In the rows, zero is written as 128.
Known rows, with every way that one mark hangs from another
nozora{segefad{geba{dodotuk}} teka}: [136 149  84 105 100 103 166 168 130 124  92 120 131 118 109 206  71  93]
segefad{geba{ragi}}: [163 149 106  99 107 126 136 139 130 115 114 161 119 135 132 160  98 113]
geba{dodotuk{boke segefad{teka}} ragi}: [143 152  69  96  89 117 135 151 106 117  96 196 124 121 131 170 122  92]
geba{dodotuk ragi}: [170 137  97  96 116 132 154 140 140 116 120 164  95 128 120 174 112 103]
segefad{geba}: [161 152 101  95 115 112 141 164 128 122 114 129 111 140 119 161  93 118]
nozora{segefad{geba teka}}: [146 143  85 105  90 107 159 165 109 133  89 145 149 149 119 200  63 102]
ragi{geba segefad}: [156 154 108  86 110 141 107 155 111 158  99 155 111 112 104 174  98 120]
boke{dodotuk segefad{geba} teka}: [161 148  93 113 102  90 191 167 116 165 114 141 122 140 117 185 103  98]
boke{teka}: [179 132 113 124 111 105 146 152 123 157 114 156 128 143 105 166 100  91]
boke{dodotuk segefad{geba{ragi}} teka}: [165 144  97 116  94 105 187 142 117 159 113 172 130 136 130 185 107  95]
boke{dodotuk{segefad{geba teka}}}: [148 160  78  85  87 104 168 176 110 151  90 162 112 138 129 155  86 117]
nozora{segefad{geba} teka}: [140 149 100 124  94  97 146 161 126 136  90 131 148 117 106 195  65  94]
dodotuk{segefad}: [148 157 108 102 105 118 128 160 123 156 112 155 116 116  94 155 103 111]
ragi{segefad}: [160 145 108  96 111 124 123 153 121 163 108 145 113 112  97 170  98 108]
segefad{geba{dodotuk} teka}: [164 143  72  80 108 117 172 179 118 115  97 137 113 163 135 181  79 109]
dodotuk{boke{teka} segefad{geba{ragi}}}: [141 166  99 115  88 105 114 135 100 133 105 182 150 121 131 151 127  94]
nozora{teka}: [168 135 107 128 108 104 138 161 135 145 100 153 123 119 104 164  85  90]
boke{dodotuk segefad{teka}}: [167 134  79 111  97 100 192 175 117 161 103 168 112 140 111 191  93  98]

Rows
[136 149  61  97  88 108 154 150 105  87  91 167 136 134 141 207 101  93] => nozora{segefad{geba{dodotuk{boke} ragi} teka}}
[154 158 104 102  86 109 159 138 116 160 105 182 123 126 131 149 108 104] => boke{dodotuk{segefad{geba{ragi}}} teka}
[141 156  64  92  97 105 139 176 106 124  96 167 116 125 118 170 118  97] => geba{dodotuk{boke segefad{teka}}}
[147 153  90  94  80 129 139 146 105 143  90 188 151 141 137 163  80 110] => dodotuk{segefad{geba{ragi} teka}}
[153 146  77  86  98 122 160 174 115 148  95 163 118 138 111 175  90 102] => geba{dodotuk{segefad{teka}}}
[128 156  76 115  94  98 141 145 122  92  91 153 136 102 128 202 103  84] => nozora{segefad{geba{dodotuk{boke} ragi}} teka}
[140 144  89 110  93 116 162 144 131 118  91 150 139 113 123 207  73  89] => nozora{segefad{geba{dodotuk ragi}} teka}
[147 157  76  75  97 139 144 175 106 143  85 169 115 138 120 180  91 113] => ragi{geba{dodotuk{segefad{teka}}}}
[144 157  58  74 100 111 136 174  96 118  89 140 120 130 135 183 104 104] => ragi{segefad{geba{dodotuk{boke}} teka}}
[143 143 105 126  87 110 142 136 126 130  89 163 157 112 119 196  69  90] => nozora{segefad{geba{ragi}} teka}
[145 157  86  92  87 117 141 172 104 148  91 158 143 145 125 161  77 113] => dodotuk{segefad{geba teka}}
[155 147  85 101 110 107 184 169 115 151 115 123 136 148 116 206  99  94] => boke{segefad{geba{dodotuk}} teka}
[167 138  75  84 101 129 169 153 120 108  97 167 123 158 148 182  84 106] => segefad{geba{dodotuk ragi} teka}
[133 153  56  93  96  96 157 175 104  94  92 135 128 137 128 207  97  98] => nozora{segefad{geba{dodotuk{boke}} teka}}
[144 155  81  86 115 117 177 176 124 128 118 114 111 136 113 202  98 109] => boke{segefad{geba{dodotuk}}}
[136 167  63  81  96 122 124 179  96 118  87 173 113 127 126 175 120 109] => ragi{geba{dodotuk{boke segefad{teka}}}}
